Known rows, with every step that occurs:
nemom -> fezuniv -> pido -> munur -> vomago -> kupen -> mimov -> fozib: [-0.97  0.49 -1.81 -1.67 -2.13  4.18  4.40  3.71 -5.57 -3.27 -4.39  1.65
  5.98 -2.19  5.49 -0.94  1.46  6.31 -2.23 -3.14  1.93  1.52 -0.17 -1.81
 -0.17 -0.14  2.12]
kupen -> mimov -> fozib -> vomago -> munur: [-0.04  1.06 -2.04 -1.24 -2.57  5.20  2.65  3.20 -4.04 -0.87  0.76 -1.12
  6.02 -1.77  5.46  1.51 -2.04  4.07 -2.67 -1.69  2.30 -0.26  2.18 -0.23
 -2.11 -1.78  3.47]
kupen -> mimov: [-1.01 -1.85 -1.64 -3.26 -2.56  2.22  5.46  2.92 -2.04 -2.12  1.34 -0.05
  4.45 -0.38  2.38  0.77 -4.21  1.73 -1.64 -1.80 -0.09  2.19 -0.72 -0.50
  1.08 -3.50  1.62]
pido -> fezuniv: [-1.02  1.22 -0.55 -0.38 -0.68  2.69 -0.11  1.81 -2.25 -1.61 -4.02 -2.22
  2.86 -1.98  3.67 -2.00  2.84  0.64  0.42  0.57  0.18  4.13  2.65  2.21
 -0.59 -2.19  0.57]
lesir -> fezuniv -> pido -> munur -> kotuk: [-0.62  1.65 -1.19  0.74 -0.40  3.60  0.56  2.64 -3.71 -0.49 -4.93  4.31
  0.93 -4.84  5.17 -4.47  2.25  2.55 -4.60 -1.28  1.17  6.26  5.46 -1.71
 -4.97 -0.03 -3.36]
fozib -> mimov -> kupen -> vomago -> munur: [-1.50 -2.01 -0.44 -2.35  0.68  4.10  5.17  3.63 -0.63 -1.46  0.44 -2.27
  2.29  1.63  5.71  0.87 -0.88  6.59 -0.96  0.18  1.75  1.42  3.86 -0.13
 -4.41 -1.48  1.49]
nemom -> fezuniv: [-0.23 -1.38 -1.77 -1.01 -0.74  3.87  0.52  0.18  0.25 -1.73 -2.50  1.12
  4.36 -0.67  2.71  1.12  1.61  4.77 -1.31  0.83 -1.58  2.49 -2.66  0.92
 -2.07  0.16 -2.44]
fozib -> mimov -> kupen -> vomago -> munur -> fezuniv -> pido: [-4.14  2.01 -0.68 -2.89  1.73  4.35  0.68  2.62 -2.28 -0.05 -0.16  0.64
  3.77 -1.66  6.79 -0.97  2.15  6.11 -1.70  0.76 -0.99  7.58  3.94 -3.65
 -6.01 -1.93  1.48]
fezuniv -> pido -> munur: [-3.14  2.18  0.03 -1.10  0.72  1.83  4.44  3.23 -3.64 -2.04 -0.75  2.48
  5.41 -4.83  5.29 -3.01  3.30  5.20 -4.53 -1.21  0.52  6.36  2.16 -2.73
 -4.43 -2.15  0.65]
kupen -> vomago -> munur -> kotuk: [ 1.30 -0.02 -1.27 -0.66 -0.49  4.44  2.30  3.36 -2.46 -0.30 -2.26  1.27
  0.93 -1.63  4.90 -3.19 -1.15  2.58 -1.28 -0.38  2.26  2.99  6.09 -0.08
 -4.48 -0.37 -0.96]
kupen -> vomago -> fozib -> mimov: [ 1.19 -0.26 -2.93  0.29 -1.17  1.68  1.03  1.89  0.24 -0.11  0.46 -2.35
  2.86 -0.40  3.99 -0.06  1.11  1.05 -4.44  2.31 -0.45  5.04 -0.04 -0.15
 -2.04  1.22  0.92]
nemom -> fezuniv -> pido: [-2.13  1.03 -1.02 -3.25 -0.79  3.44  0.79  0.49 -1.94 -1.46  0.80  2.74
  6.64 -3.66  4.47 -0.40  1.96  5.22 -3.94 -0.12 -1.46  6.53 -2.14 -1.93
 -3.73 -1.01 -1.54]
kupen -> mimov -> fozib -> vomago: [ 0.45  1.24 -4.15 -1.34 -2.81  5.18  0.15  0.99 -4.35 -2.34 -2.80 -0.25
  4.33 -2.46  3.12  0.39  0.06  1.06 -4.32 -0.61  0.92  0.00 -0.13 -0.45
  2.65 -0.24  2.89]
nemom -> fezuniv -> pido -> munur: [-3.13  1.39 -0.11 -0.99  0.75  2.56  4.17  2.84 -2.99 -2.10 -2.01  3.11
  6.11 -4.25  5.87 -2.14  4.69  7.10 -4.69 -1.27 -0.27  6.95  0.70 -2.40
 -5.18 -1.62 -0.57]
mimov -> fozib -> vomago -> munur: [ 0.34  1.77 -2.08 -0.48 -1.96  5.29  1.35  2.47 -3.67 -0.67  0.52 -0.92
  5.55 -2.22  5.22  1.21 -1.17  3.84 -2.41 -0.86  2.53 -0.49  2.65  0.10
 -2.67 -0.89  2.95]
mimov -> fozib -> vomago -> kupen: [-0.04  2.82 -1.85  0.52 -1.77  3.60  0.71  0.12 -2.26 -2.52 -2.83 -1.84
  1.72 -3.44  6.35  1.83  0.84  3.78 -1.73 -3.50  2.50 -0.12  0.00  0.53
 -2.46 -0.56  3.18]
lesir -> fezuniv -> pido: [-1.30  2.92 -1.23 -2.32 -2.44  2.26  0.58  0.28 -2.55 -0.63  0.69  2.53
  4.98 -2.55  4.18 -0.14 -0.55  2.24 -4.83 -0.88 -0.64  6.82  0.20 -1.05
 -3.12 -1.05 -2.53]
vomago -> kupen: [-0.76  1.23 -0.05 -0.10 -0.99  1.57  3.13  0.71 -0.30 -2.33 -0.47 -1.66
  1.45 -2.53  5.58  1.80 -1.07  4.03  0.52 -3.46  1.97  1.12 -0.07  0.62
 -4.06 -2.00  1.77]
lesir -> fezuniv -> pido -> munur -> genab: [-3.19  1.50  0.87  1.05 -0.69 -0.10  2.93  3.26 -2.83 -0.71 -5.51  1.90
  5.63 -4.09  4.56 -3.77  3.07  7.55 -2.76  0.22 -1.73  6.07  6.23 -3.44
 -5.29 -2.61 -2.59]
nemom -> fezuniv -> pido -> munur -> vomago: [-0.56  2.54 -1.75  0.63  2.38  1.71  3.76  4.84 -4.20 -0.14 -4.93  4.84
  6.54 -3.54  4.98 -2.56  2.59  7.84 -1.75 -2.02 -0.60  3.92  5.14 -1.92
 -3.45  0.39 -2.61]
munur -> kotuk: [ 0.96 -0.10 -1.99 -0.04 -0.68  4.02 -1.33  1.57 -2.13 -0.38 -3.35  2.18
 -0.01 -3.55  2.38 -3.11 -0.64 -0.25 -1.45  0.52  1.26  2.25  4.15 -0.40
 -2.25  0.44 -2.44]
fezuniv -> pido: [-2.19  2.23 -0.78 -3.48 -0.85  2.52  1.24  1.00 -2.86 -1.19  2.46  1.94
  5.97 -4.31  3.72 -1.42 -0.16  2.69 -3.73 -0.01 -0.06  5.67 -0.05 -2.45
 -2.75 -1.64  0.07]
pido -> munur: [-1.70  0.91 -0.44  0.31  0.77  1.89  4.50  3.24 -2.38 -2.24 -2.53  0.97
  3.71 -2.99  3.96 -2.21  2.42  4.21 -2.59 -0.63  0.88  3.19  2.71 -1.05
 -3.13 -1.60  0.57]
mimov -> kupen: [-2.69 -3.26 -0.72 -2.19  0.74  4.50  0.63  1.40 -0.31 -2.82 -3.28 -1.09
 -0.91  0.02  2.76  1.16 -0.87  4.61  0.35  1.08  0.73 -1.42  2.47 -0.48
 -0.26 -1.11 -1.81]

Rows:
[-2.96  4.44 -1.06 -2.05  0.43  4.29 -0.30  2.03 -3.38  0.42  0.57  1.71
  5.86 -3.50  6.50 -0.77  0.89  4.58 -2.04 -0.25 -0.98  7.15  3.50 -3.09
 -5.67 -2.54  1.77]
fozib -> vomago -> munur -> fezuniv -> pido
[ 0.31  0.27 -2.25 -1.62 -2.63  3.77  3.53  3.37 -4.96 -2.95 -3.41  0.21
  4.50 -1.09  3.69 -0.37 -1.15  3.43 -0.58 -2.43  2.55 -1.13  0.47 -0.87
  1.73 -0.03  2.85]
munur -> vomago -> kupen -> mimov -> fozib
[-1.37 -3.16 -2.18  0.12  0.79  3.88 -0.89  2.63 -0.08 -0.72 -3.45 -1.46
 -0.38 -0.19  4.09  1.70  0.23  4.99 -1.34  1.51  0.03 -0.07  3.32 -0.99
 -1.30  0.90 -2.31]
munur -> vomago -> fozib -> mimov -> kupen
[-3.64  2.52 -0.30 -3.32  1.30  4.46  1.76  2.74 -2.89 -0.64 -0.73  1.33
  4.24 -1.29  6.72 -1.54  1.24  6.31 -0.83  0.22 -0.69  7.07  4.29 -3.29
 -5.65 -2.55  1.14]
mimov -> kupen -> vomago -> munur -> fezuniv -> pido
[ 0.71 -0.30 -2.78  1.20 -1.67  1.89 -1.05  1.57  0.15  0.54  1.39 -2.08
  3.39 -2.00  3.54  1.04  0.17  0.24 -4.11  2.09 -0.28  3.80 -0.52 -0.41
 -2.30  1.03  0.40]
vomago -> fozib -> mimov
[-0.07  1.50 -1.57 -0.37 -1.29  4.16  1.95  2.40 -2.13  0.01  1.79 -0.97
  5.26 -2.15  5.38  2.04 -2.30  4.06 -2.25 -1.39  1.64  0.64  2.84  0.36
 -4.06 -2.16  2.22]
fozib -> vomago -> munur
[-2.50 -1.97  0.61 -0.33  0.18  1.52  3.45  3.82 -0.74 -0.41 -3.55 -1.80
  3.66 -0.51  4.58 -1.50  0.61  8.46  0.11  1.81 -0.70  2.31  7.25 -2.38
 -5.29 -2.10 -0.56]
fozib -> mimov -> kupen -> vomago -> munur -> genab
[ 1.32  1.08 -2.39  0.60 -1.53  5.92 -1.36  2.48 -3.95  0.09 -3.01  1.56
  1.50 -3.82  4.91 -2.13 -0.57  1.80 -2.52 -0.59  2.77  0.90  5.67 -0.30
 -3.67  0.49 -0.31]
mimov -> fozib -> vomago -> munur -> kotuk
[ 1.04  0.21 -2.45  0.02 -2.06  5.93  0.05  3.14 -4.20 -0.13 -2.53  1.55
  1.94 -3.39  5.08 -1.72 -1.55  1.90 -2.82 -1.54  2.64  1.22  5.15 -0.49
 -2.89 -0.41  0.10]
kupen -> mimov -> fozib -> vomago -> munur -> kotuk
[-0.24 -0.28 -1.83 -2.21 -3.39  4.05  3.48  2.40 -4.30 -3.54 -2.21 -0.63
  4.06 -1.15  3.50 -0.11 -1.01  2.61 -1.20 -2.07  2.68 -0.62 -1.14 -0.77
  1.57 -0.54  3.51]
vomago -> kupen -> mimov -> fozib
[-0.62  3.15 -1.61  0.55  2.34  1.26  4.00  5.16 -4.68 -0.04 -3.95  4.38
  6.20 -3.94  4.51 -3.02  1.69  6.62 -1.64 -1.93  0.15  3.50  6.13 -2.14
 -3.01 -0.01 -1.81]
fezuniv -> pido -> munur -> vomago
[-0.92 -2.37 -1.27 -3.77  1.18  3.57  5.07  1.82 -0.37 -3.65 -4.05 -1.44
 -0.44  2.84  3.64 -1.44  0.59  5.30 -0.58  1.56  0.38  1.92  2.89  0.18
 -0.02 -0.66 -0.38]
mimov -> kupen -> vomago
[ 0.50  2.42 -0.88  1.02  0.49  0.98  3.44  2.53 -1.52 -0.97 -2.88  0.40
  2.26 -2.53  5.76  1.19 -1.25  5.80  1.64 -4.46  1.74  0.08  3.12  0.55
 -3.87 -0.83  0.12]
munur -> vomago -> kupen
[ 0.36  1.19 -2.82  1.88 -0.10  1.31  0.25  3.56 -1.82  1.17 -0.24  0.36
  5.06 -3.41  5.11 -0.53  1.87  3.25 -4.86  0.65 -0.40  5.42  2.19 -1.76
 -3.54  1.39 -0.50]
fezuniv -> pido -> munur -> vomago -> fozib -> mimov
[-1.10  2.43 -1.09 -0.78  1.71  4.25  2.21  3.28 -1.35  0.07 -3.07 -0.86
  2.63  1.63  5.53 -1.17  0.42  4.52  2.53  1.10 -0.73  4.45  5.86 -0.84
 -4.99 -2.13  2.41]
kupen -> vomago -> munur -> fezuniv
[-2.09 -3.67 -1.82 -0.48  0.04  4.14 -0.98  1.74  0.60 -1.27 -2.23 -2.38
 -0.72 -0.22  3.97  1.88  0.26  4.18 -1.77  1.96  0.25  0.35  1.78 -0.89
 -1.56  0.28 -1.57]
vomago -> fozib -> mimov -> kupen
[-2.84  3.82 -0.54 -3.00  0.83  3.72  1.89  2.69 -3.16 -0.29  0.41  1.45
  5.46 -1.96  6.44 -1.95  1.01  5.19 -1.23  0.14 -0.79  7.95  3.65 -3.05
 -5.70 -2.47  1.81]
kupen -> vomago -> munur -> fezuniv -> pido
[ 2.98  3.10 -1.93  2.03 -1.12  1.36  3.76  4.99 -3.75  0.22 -3.67  3.14
  7.03 -2.15  6.58 -2.32  0.28  6.59 -2.44 -1.48 -0.42  5.17  3.45 -0.16
 -3.11  0.04 -2.57]
nemom -> fezuniv -> pido -> munur -> vomago -> fozib
[ 0.22  0.23 -0.37 -2.43 -0.35  3.04  6.61  3.61 -1.57 -1.35  1.50 -1.34
  4.77  1.01  5.26 -0.37 -1.90  5.21 -0.60 -0.51  1.76  2.41  3.31  0.56
 -4.02 -2.02  2.14]
kupen -> vomago -> munur
[-2.73  4.52 -1.39 -2.22 -0.02  5.11 -0.66  2.11 -4.46 -0.04 -0.53  1.66
  6.07 -3.56  6.29 -1.31  1.72  4.46 -2.09  0.16 -0.33  6.28  3.35 -3.36
 -4.87 -1.76  2.35]
mimov -> fozib -> vomago -> munur -> fezuniv -> pido
[-0.02 -0.71 -2.54 -2.79 -3.29  4.51  2.62  2.56 -4.65 -3.12 -1.96 -0.11
  5.01 -0.83  1.71 -1.10 -1.13  1.17 -1.79  0.08  1.94 -0.46 -0.92 -1.08
  3.23 -0.05  2.61]
kupen -> mimov -> fozib
[-1.53 -3.12 -1.87 -3.15  1.71  3.52  3.57  1.47  0.41 -2.89 -3.38 -2.18
 -0.86  2.39  3.63 -0.69  1.97  4.87 -2.00  2.36 -0.03  2.51  2.31 -0.47
 -0.49  0.32  0.11]
fozib -> mimov -> kupen -> vomago
[-0.57 -0.42 -1.19 -1.58 -1.62  1.20  6.88  4.03 -2.32 -1.78 -0.65  0.21
  3.62 -0.81  5.13  1.79 -4.13  5.24  0.18 -5.59  0.84  1.48  0.88 -0.21
 -1.23 -3.48  1.77]
munur -> vomago -> kupen -> mimov
[-1.45 -1.09 -0.65 -2.39 -2.64  1.53  6.66  2.77 -1.53 -2.74  0.95 -1.17
  2.97 -0.93  5.00  2.30 -3.99  3.86 -0.78 -4.93  1.01  2.18 -1.22 -0.08
 -1.28 -4.31  2.78]
vomago -> kupen -> mimov
[-3.11  3.81 -0.96 -2.57  0.70  3.41 -0.59  1.40 -2.96 -0.39 -0.42  2.03
  4.78 -3.29  4.68 -1.96  1.33  3.14 -1.40  0.80 -1.54  7.44  2.34 -3.35
 -4.06 -1.97  0.82]
munur -> fezuniv -> pido
[-2.61  2.97 -1.17  1.15  2.57  3.50  0.76  3.05 -1.96 -0.59 -5.82  0.86
  1.84 -1.20  4.77 -2.30  3.38  3.92  1.17  0.89 -1.39  5.24  5.27 -1.87
 -4.26 -1.76  1.30]
pido -> munur -> fezuniv
[-2.94  3.91 -1.43 -2.84 -0.54  5.04  0.71  2.73 -4.79 -0.31 -0.11  1.68
  6.52 -3.08  6.53 -1.06  0.62  4.83 -2.38 -0.86 -0.41  6.59  2.87 -3.55
 -4.09 -2.57  2.79]
kupen -> mimov -> fozib -> vomago -> munur -> fezuniv -> pido
